Known rows, with every way that one mark hangs from another
kanud(nemi(lanipe)): [-18  -2  25   3  -3  -3   9 -16   2  15 -12  -2  11 -17 -19   2  19 -22
  30  -7  -3  -5   4  19  13  -8   8  24 -16  19  -9  19   5   4 -11  -3
   0 -12 -10   0 -16  -6 -16  -6 -11  14  -7  12  15   6   8   3 -25   4
  13  -2   0   4]
rarir(benu sape zema(lanipe)): [  2 -15  -7  14   9 -34  17   6 -12  17  -6   0 -18  25   4 -15  -8  11
  10   6   9  -7   3  14   9  -9 -13   9   8  34  12 -13 -10  -6  27  36
   8 -16 -22  -2 -24  -5 -25  -8  13 -19  13  -3  -2 -13   8   5  13 -14
   0  12   1 -13]
fegim(kanud(nemi(lanipe))): [-17   2  21  -2 -16 -21  12 -20  12  -2 -14  -6  13 -27 -10   6   2 -27
  21  -9 -14  -1   7  11   9   1   6  19  -9  28 -29  22  12   1 -14   0
   7  -8 -11  16 -15  -4  14   5 -19  13  -4  13   7   6  13  -9 -15  14
  -2   7  25  10]
fifike(benu sape(rarir)): [  0  -4 -10  -9  -6  19   2  -7  11 -13   7  26  12  -4  -8 -10   9   4
  -2  18   9  19 -19   9  10   7  22  -6  13 -45 -10  21  -7   8  14  -3
 -30  16  11 -23   2  -7 -14   9  20  12 -13  -4  -9 -14  -1  -3 -22  -5
   0 -18  24  18]
sape(fifike rarir(benu gobab pilo zema)): [ 24  10 -21   0  19  11 -29  17  12  -7  16   7  -5   9   7   2 -23  27
 -11 -12  11  -8   4 -19   4  14 -15 -18 -14   2  37   0  12   0  11   4
   5  -2   3   9  10   3  39  -9 -20 -11   0  -2 -16 -14 -16  -1  20 -11
 -19  12 -20  -6]
nemi(kanud lanipe(zema zorod)): [-14   2  11 -14   1  25  18  -6 -25 -27 -16 -28  -3   1 -14  16   5 -54
  15  21 -35 -14  17 -11 -24 -29  10   5  20   2 -22 -18  13  -9 -22 -11
  19  13  20   9   8  22 -28   0  16  23  14   6  17  23  12  25  -8   9
   4   4  14  -2]
kanud(nemi): [ -8   0  17  17  -8 -11   2  -4   7  20  -4  -7  -5 -17 -14  -1  25 -11
   6  -6   4   5 -11  22  16  16  -2   8 -13   0 -13  13  -3  -1 -12 -16
   3 -18 -13   1  -9  -9  -9   7  -8  12  -6   3  -6   7   2  -3 -20  27
  18 -10  -1  14]
zema(lanipe): [-16  -9   8  17 -13  -8  11  -4  -9   2 -32  -3  -5  -2  -9   4  21 -12
   4   7   4   7   9  17  -7  14   3  17  13  -1 -14   8 -11  -4   1   0
  -1  -1   5 -16  -6  -5 -39   9  22  -3  11  -9  13   1  23  -2  -4  22
   7  -6   8  14]
lanipe(zema): [  0  -6  22  -2  -7  -6  15   4  -2  17 -11 -16  -4 -12  -8  10  19 -21
  -5  12  -9   0   0   3   6   2  15 -11  10 -13  -8  -3  -2  -3 -11  -2
   1  -3  13 -14   0   3 -33   2  10   1   0  -6  -2  17   1   6   6   3
  13 -17 -18  14]
sape(fifike(benu) rarir): [ -1   8  -7  12  -6   8   7  -3   5 -13  -5  23   6  -8  11   0   5  13
   7  -3  -9  14 -10  12  -5  19  -2  -9   7 -38  -7  10  -4   4   1   2
 -21  -5   2   3  -7   5 -21  13  19  -7  -8  -1 -12 -14   4   4 -19 -13
  -6  -3  10  18]
fifike(sape(rarir(zema))): [ 15  -6  -5 -15  -6   2  -4  -8  -3  -8  -1  14  -7   6 -17   4   0  -4
   4  11   8   8  -9   7  27  15  18   4  12 -27   1  15   1  -6   3  24
 -20   9   3 -12 -19 -19 -31   2   2  27 -11  -2  -4 -11  -5  -5  -9  -7
  -3 -10  20   9]
kanud(nemi(lanipe(zema))): [ -4  -3  31  -9 -14  -9  17 -14  -7  14  -7  -8   1 -25  -9  11   8 -31
  23  12 -20  -1   0   6  18 -18   3  20  -8  10  -8  11  15  -2 -16 -10
  10  -8  -3   6  -9   7 -11  -6   6  24 -13   8  -2  17   0  10 -27  -7
  26  -9  -6  -5]
rarir(benu sape): [ -4   0   7  10  16 -24   4  -2  -6  27  21  -8  -2   6  15 -22   7  11
   4   1   9   0   2   3   4   1  13  -9   2   5  -8 -12 -27  -4  11   5
  -3 -18 -15 -10   4   2  -6  -5   7 -22  12   5   9  -9  -1  -3  18  -9
   7   2 -12  -9]
zorod(lanipe(zema)): [  5  -1  29  -2 -19  10  19   9  -7   0  -4 -11 -14  -7   1  11  13  -5
  12  10 -20  -2  11   6  11   2  31   3   7  -1 -21   8   9 -10 -14  11
   8  -1  14  -9   1   1 -26   1   9   9  -9   1  -7  14   6 -19   4   6
  17  -7 -10   1]
fegim(kanud): [ -7   3  17  -1  -9 -22  -1 -14  15   6 -14 -12   2 -10   3  10  21  -7
  -7  -4  -6   2   9   1   1  17  18  -4  16   0 -31  15  -8  -2 -15   6
  -2  -1  -6  -7  -1  -4  -3  15  -5  -5   3  -3   4   5   7 -12   7  22
  -3  -6  12  31]
lanipe(zema zorod): [  4  -5  20  -7 -16   2  22  -4 -17  -7 -13 -13 -25   5   3   2  17 -12
 -18  19 -20  -6  -6   0 -19  -9  11 -12  12 -11 -10  -9   3  -2 -17 -10
  16  16  16   3  12  18 -24   9  11  10   5   4   6  22   9  20  -3  18
  18 -23  -7  -2]
rarir(sape): [ -7  -5   0   4   7 -33   0  -1 -13  19   0 -11  -2  -5   4 -20  15   5
   3 -14   6   7  -1  22   4   0  17   1   4  -8 -15 -11 -22   4   0   7
   8 -19 -11 -12 -18 -16 -32   0   8 -17   9  -1  12   3   3   0   4   2
  12   5  -5   0]
rarir(benu gobab zema): [ 11  -3  11  20  10   9 -11   9  12  30   4  -4 -11   7  -2 -13   3  18
 -13   5   9 -10   5   0  -1  -1  -9 -14   1  12  -5 -10 -10   3  17  11
   6   2   4   2  16  -2  18  -6 -18 -17   3  -7  -5  -4 -11  -9  16  -3
  -2   7  -7  -7]
fegim(kanud(nemi)): [ -6   5  22   6 -14 -20  -9 -14  19  14  -8 -13   3 -27  -2   3  19 -13
  -5   4 -11   4  -1   2  21  18  -2   2  -8  12 -24  13   3  -1 -22 -12
  -2 -12 -14  11  -9  -4   8   0 -16   6  -5  11  -4   5  -2 -12 -10  34
   4 -13  11  28]
sape(fifike rarir(gobab)): [ 15  14  -6  12   3   0 -29   3   1  -8  -9   7   0  -9  13   0   9  14
 -18 -12   3  19  18  -1  -9  18  -3  -7  -8 -31 -17   6  -4   1  -1 -17
  -2  -1   6   6   1  -2   0   1  13  -7 -11  -2  -3  -4  16   1   3   0
  -4   2 -13   2]
zema(lanipe(zorod)): [-16  -7   3  11 -20   0  13 -12 -15 -18 -28   1  -7  14   0   3  15 -16
  -6  10   3   2   5  19 -23   9  -5  15  17   3  -9   0  -6  -8  -7  -4
  19  12   9   6   4   1 -29  12  23   7   9  -3  15  12  20   6  -2  30
   2 -17  12  -2]
nemi(kanud): [-21  13  14  10   9  20   0  -9   7  12  -7 -17   7  -3  -3   6  24 -32
   6   4  -3   3  19   4   3  -2   6   2   6  -9 -28 -11  -8 -10 -12  -7
 -13 -11   0 -18 -10  -6 -30  19   3  -1   6  -2   6   5  12   2  -1  19
   1  12  -3  18]
rarir(benu pilo zema): [  1   2  -1  -4   8   7   4   2  10  19  18 -13   1  17  -5  -1  -6   8
   1  -3  12 -26 -12  -4   8   0  -7  -6   3  21  35   1   3  -4   4  15
 -12  -6  -6  -9   1   0   6   7 -38 -19   3  -4   2   6 -22  -2  14   0
  -8   6 -16   5]
rarir(benu gobab pilo zema(lanipe)): [  4  -8  -6  15  11   6  -9  14  -9   6  -1  -8   2  15   3   5 -18  22
 -18  -3  23 -15  -5 -15 -13  -7 -33   3   0  35  25 -13   5   4  13  12
  11   8   7  -3  19   0  33  -3  -7 -16  16 -18  -3  -5   1 -16  24   6
 -16  17 -11 -17]
rarir(zema): [  6   1   4   4  -5  -5  10  -8   0  21 -13 -10 -18  -2  -5 -13  13  -1
   5   0   2  -1  -7  20  11   0   4   2   5   0  11   8  -1   0  -4  17
 -11   2  -3   1 -15 -16 -38  15 -15  -2   0 -10   8   5   4   1   4   6
   2  -2   1   5]
nemi(kanud lanipe(zorod)): [-24  15   7   2  -5  29  10 -18 -10 -33 -22 -19   6  -1  -4   3   8 -42
  18  15 -24  -6  22   7 -27 -21  12  17   7  12 -36 -15   0 -14 -13  -9
  12  11  11   8  -2   7 -22   4   6  15  19   7  26   5  24  18 -10  18
   7  18  25   3]
sape(rarir(benu pilo zema)): [ 13  -6 -11 -10  12   4  -8  10   3  -7  23   8 -11  17   9   1  -6  15
  -1  -1  19 -19 -17 -14  10  13   8  -5   0   5  43  19  12 -11  11   4
 -17  10  -4   3  -4  -1 -14  -9 -26  -2   2   1 -17 -17 -23  -3  10 -12
 -10   0 -22   0]
kanud(nemi(lanipe(zema zorod))): [ -8 -12  20 -11 -17  -9  24 -12 -18 -10 -12 -13 -11 -16  -8   1  11 -28
  17  25 -31  -8  -2   4  -4 -23   7  15  -6  11 -11   0  22   2 -26 -14
  28   5   0  27   3  17  -7  -8   1  34  -4  10  16  22   3  16 -28   8
  25 -15  11 -16]

Rows
[  5   0   1   2  12   6 -15   9  20   9  10   8 -13   1  22  -3  11  13
 -21  17  17   7  11 -10   7  25   6  -5  -1 -14 -14   0  -8  -6  17 -23
  -7   6  10  -3  22   4  17 -20   6  -5  -4  -1  -6 -17  -7 -12   8  -9
  -2  -1 -21   3] | sape(rarir(benu gobab))
[ -4   0  -3 -14   4  13  -8   7  16  -7  22  -2  -1   9  10   1   5   2
  -1  -3  21 -13  -8 -16  -1  20  15   1  -5   1  19  11  -3  -8   3 -19
  -9   5   5  -9   7   5  16 -17 -11   0   0   0 -14 -13 -17  -6   9  -5
  -9  -7 -25   4] | sape(rarir(benu pilo))
[  4   8  -8  18  19 -29 -15   9   4  19  13   0   7  -1  19 -22   4  28
  -9 -22   0   9  22   1 -13  -7 -17 -10 -11   7 -13 -35 -19  10  17  -5
  17 -17  -9   2   5  -1  39  -3  11 -32   7   5   8  -5   3   3  27  -9
  -1  17 -13 -12] | rarir(benu gobab sape(fifike))
[ 16  -9 -30 -20   5  33 -19  12   8  -5  11  22  15  -2 -18  -2 -26  26
 -16   2  25   3 -23 -17   8 -14   3 -16  12 -26  15   3   2  19   8  13
 -21  32  18 -19  22 -15  26   4 -10   8 -10 -19 -15 -13 -16 -17   2  -9
 -11  -1  23  -9] | fifike(benu sape(rarir(gobab pilo zema)))
[-14   9  22 -13   5  22  18  -2  -9  -7 -11 -30   3  -8 -14  29   4 -54
  18   6 -26  -7  25   1  -3 -29   1  12  11  -1 -22 -13   9  -1 -18  -9
  13   7   3  -9  -2  10 -33   5  10  12   4   0   5  11   9  10  -6  -5
  12  11  -8   5] | nemi(kanud lanipe(zema))
[-12  -2   8   0 -18   2  10 -16   2 -12 -15  -4   3 -10  -7  -2  10 -27
  21   3 -15  -1  -1  13 -14 -12   1  18 -16  17  -9   6   9  -1 -13 -13
  18  -6  -5  17  -8   4 -11   0   1  28  -4  17  21  17  14  12 -26  18
  17  -8  16 -10] | kanud(nemi(lanipe(zorod)))
[ 22  10  -7  13   6  -8  -2   1   5  -4   9  11 -18   6  12  -4  -9  13
   4   3  -3  -4   6   1   2  18   4  -4  -8  -1  27  12  11 -14  13  17
  -6  -6 -14  20 -17  -3   3  -2 -13  -7  -7  11 -10 -13 -12   5   4 -17
  -9   6 -12  11] | sape(fifike rarir(benu zema))
[  2   6 -19   3   1  16  -5   6   3 -20   9  17  22   0   5   2 -13  15
   3 -18   2   2 -24   4 -17   9  -6  -6  -3 -28  25  11   4   5  -7 -10
 -17  -2   4  -1  -3   9   1  12   4 -10  -6  -8 -12  -5  -6   0 -15  -4
 -12  -1  -2   7] | sape(fifike(benu) rarir(pilo))
[ -9  -3  28 -13 -13 -25  17 -18   8   3 -14  -8   7 -29 -11  13  -2 -27
  18   7 -34   2  12  -1  12 -13   4  12  -8  23 -22  13  14   2 -22   1
  17   0 -10  22  -9   8  13 -11 -11  25 -11  13  -1  16   3  -8 -17   4
  11 -11  17  15] | fegim(kanud(nemi(lanipe(zema))))
[  7  -8 -15  -4  18 -20  -1  11  -9  19  33 -10  -2  26  -2 -13 -13  18
  10 -15  21 -21 -12  -1   4 -10  -1  -7  -1  25  28  -1  -6   2  10  25
   1 -19 -18  -8  -8  -2   1  -5 -26 -23  15  -5  -1   1 -13   4  20 -11
   0   8 -16 -20] | rarir(benu pilo sape zema)
[ -2  14  -5   8   2  -4  -9  -2   9 -15  10   8  -2   7  19   1   0   7
   0   0  -2   7   6  10   2  33   1  -1 -16  -7   2   9  -3 -13   4  -4
  -4 -11  -6   2  -6   9  12  -4   6 -12  -7  13  -5 -19  -6   6   0  -6
  -6   5 -20  14] | sape(fifike rarir(benu))
[  8  13  -9  16   9   4 -22  12  13  -6   9   6  -2   0  23   1   0  17
 -15  -5   6  11  16 -11  -8  25  -3  -9 -15 -11  -7  -7  -1  -3  17 -18
   9  -7  -1   3  11  10  36 -11   4 -13  -8   5  -4 -14   0  -1  13 -11
 -11   1 -20   6] | sape(fifike rarir(benu gobab))
[-22  -4  11  -4 -21 -16   6 -26   9 -18 -18  -8   9 -20  -6   2   6 -25
  14   4 -26   1  10  -2 -11 -11   5  19  -6  30 -31  13  11  -2 -19 -11
  24  -3 -15  28  -6   3  18  -7 -13  27  -3  21  15  17   8   6 -21  35
   3  -2  26   1] | fegim(kanud(nemi(lanipe(zorod))))
[ 15   7 -28  10  26 -23 -18  19  -3  15  23  -7   3  14  15 -14 -33  41
 -20 -33  10  -3   2 -14  -8 -15 -30 -16 -21  19  27 -30  -3  12  18  13
  16 -19 -12  16  -1  -5  45   1 -15 -30   4  -4   3   1 -12   6  33 -10
 -10  26 -19 -22] | rarir(benu gobab pilo sape(fifike) zema)
[ 20  11 -10  10  10   3 -18   7   9  -4   7  14 -20   3   9  -4 -14  22
 -13  -2   3   1   9  -9   1  10 -17 -12 -14  -4  10 -11   2   0  21  14
  -2  -6  -3  18   8   1  29 -11  -6 -14  -3   0 -12 -14  -3  -1  13 -11
  -5   8 -14  -8] | sape(fifike rarir(benu gobab zema))
[  2  -2 -14 -16  10  11 -30  12  15  -7  24  13  15  15   4   7  -8  21
 -28   5  27   2  -1 -19   8   2   5  -8  -4 -12   0  -5  -4  10  14 -22
  -6  11  11 -24  28  -3  51 -20  -6   1  -4  -2  -1 -23 -19 -16   9 -14
 -14   0 -19   0] | fifike(sape(rarir(benu gobab pilo)))
[ -5  -7  18 -17 -17   4  30 -12 -22 -16 -14 -17  -9  -3  -1  11   5 -25
   9  19 -25  -8   6   1 -22 -32  18   6  21  -2 -11  -4  10  -2 -15  -6
  21  23  14   8  11  10 -19 -12  10  21   5  11  13  22  13  25 -10  -2
  18 -10   9 -10] | nemi(lanipe(zema zorod))
[-12  -1  24 -18 -27 -21  23 -21 -12 -24 -16 -11  -9 -22  -5   8   0 -24
   0  15 -42  -6   3 -11  -3 -13   8  11   0  26 -28   7  21  -2 -29 -11
  28   9  -2  30  -1  22  22  -8  -8  39  -1  21   6  23  14   5 -22  11
  10 -13  31  -3] | fegim(kanud(nemi(lanipe(zema zorod))))
[  0 -21 -23   7  17 -26  -9  12 -29  11  -7  -2  -1  14  -1  -4 -21  18
 -11 -14  27   0  -2  -2 -14 -17 -34   1   7  17  19 -10  -6  10   4  21
  13  -3   6  -4   0 -20  -5   3   4 -18  17 -24   0   5   7 -10  21   4
  -5  13   8 -31] | rarir(gobab pilo sape zema(lanipe))
[ -4  -4 -13 -26  -7  30 -11   0  12 -18  13  20  26   1  -8   3  -5  11
  -8   7  18   0 -36 -11   4   6  15  -4   9 -32   5  14  -3   9   1  -6
 -30  22  16 -30   7  -3  -8   4   8  17 -16  -4  -6 -13 -10  -7 -14  -9
  -6 -15  14  12] | fifike(benu sape(rarir(pilo)))
[  3  -4 -30  23  -3 -31  20   3 -21 -12 -19  16   1   5  -4 -18 -20  14
   5  -8  -1  11  -7  27 -12 -17 -24   3   6   8  19 -11  -9  10  13  38
   3  -8 -12  11 -22  -8 -20  27  37 -30   6 -11   0  -3  21  14  -6 -13
  -2  14  32 -10] | rarir(sape(fifike(benu)) zema(lanipe))
[  5  15 -15   7  17  12 -30  14  16 -10  24   6   8   5  19   6  -9  26
 -15 -19  15  -1  12 -22 -12  21 -13  -8 -21 -10  13  -9   5   2  15 -25
  -1   3   3   3  16   9  51 -10  -6  -7  -2   0  -9 -14 -10  -3  13  -8
 -18   7 -37  -2] | sape(fifike rarir(benu gobab pilo))
[ 20   6 -32   0  10  19 -19  15   8 -13   5  21   6  -5   6  -2 -25  34
 -16 -14   7   8 -24 -20  -8  -2 -22 -18   2 -18  30   5   9  11   2   8
 -10   8  14  15   4  -2  17  14  -7 -15  -6 -16 -21  -6 -12  -4  -1 -12
 -19  12   5  -9] | sape(fifike(benu) rarir(gobab pilo zema))
[ -5   2 -14  16  -2 -24   5   1  -8   9   2   6  12  -7  14 -21   2  17
   8  -7 -13  19  -4  21 -19 -12  -2 -11  -3 -12  -6  -6 -20  11   6  16
  -7 -23 -13   0 -11  -3  -2  22  21 -28   1  -2   8   3   5  12  -6 -11
   9   2  11   7] | rarir(sape(fifike(benu)))
[ 17  -4 -16 -15  14  27 -27  13   5   0  18  12   3  14 -14   5 -22  21
 -24   0  25  -6 -11 -20  19   3  -5 -13  -6  -6  28   1   6   6  19   5
 -10  21   8 -14  17  -4  48  -8 -19   8  -5  -5 -13 -13 -22 -17  16 -17
 -18   5  -1  -9] | fifike(sape(rarir(benu gobab pilo zema)))
[  6 -13 -12  -6   3   8   2   8  -9  -7   5   9 -13  22   4  13 -11  14
  -6   6  22 -15 -17 -10   5  16  -9  11   6  19  42  15  12  -8   8   3
  -6   9  -8   3 -10   4  -8  -8  -4   7   1 -11 -15 -12 -13 -11   5  -6
 -18  -8  -8 -13] | sape(rarir(benu pilo zema(lanipe)))
[ -9  -1  -8  -7  17 -19   2   7   1  15  31 -15   7  17  12 -13   5   9
  -2 -14  14 -13  -2  -2  -9  -6   4  -3  -3  16  13 -11 -14   0   7  -4
  -5 -12 -13 -16   0  -2  14 -10 -11 -22  18  -1   4   5 -16  -2  23  -8
   5   5 -23 -10] | rarir(benu pilo sape)
[  1  -9 -25 -17   3  35 -25   9   9 -13  13  23  27  -1   0   6  -6  25
 -23   2  25   9 -20 -16  -4  -6   1 -11  13 -35  -4   2  -9  22   7 -17
 -26  25  20 -27  26  -1  20   4   9   4 -11 -15 -10 -11 -11 -19  -5  -4
 -10  -1  12  -1] | fifike(benu sape(rarir(gobab pilo)))
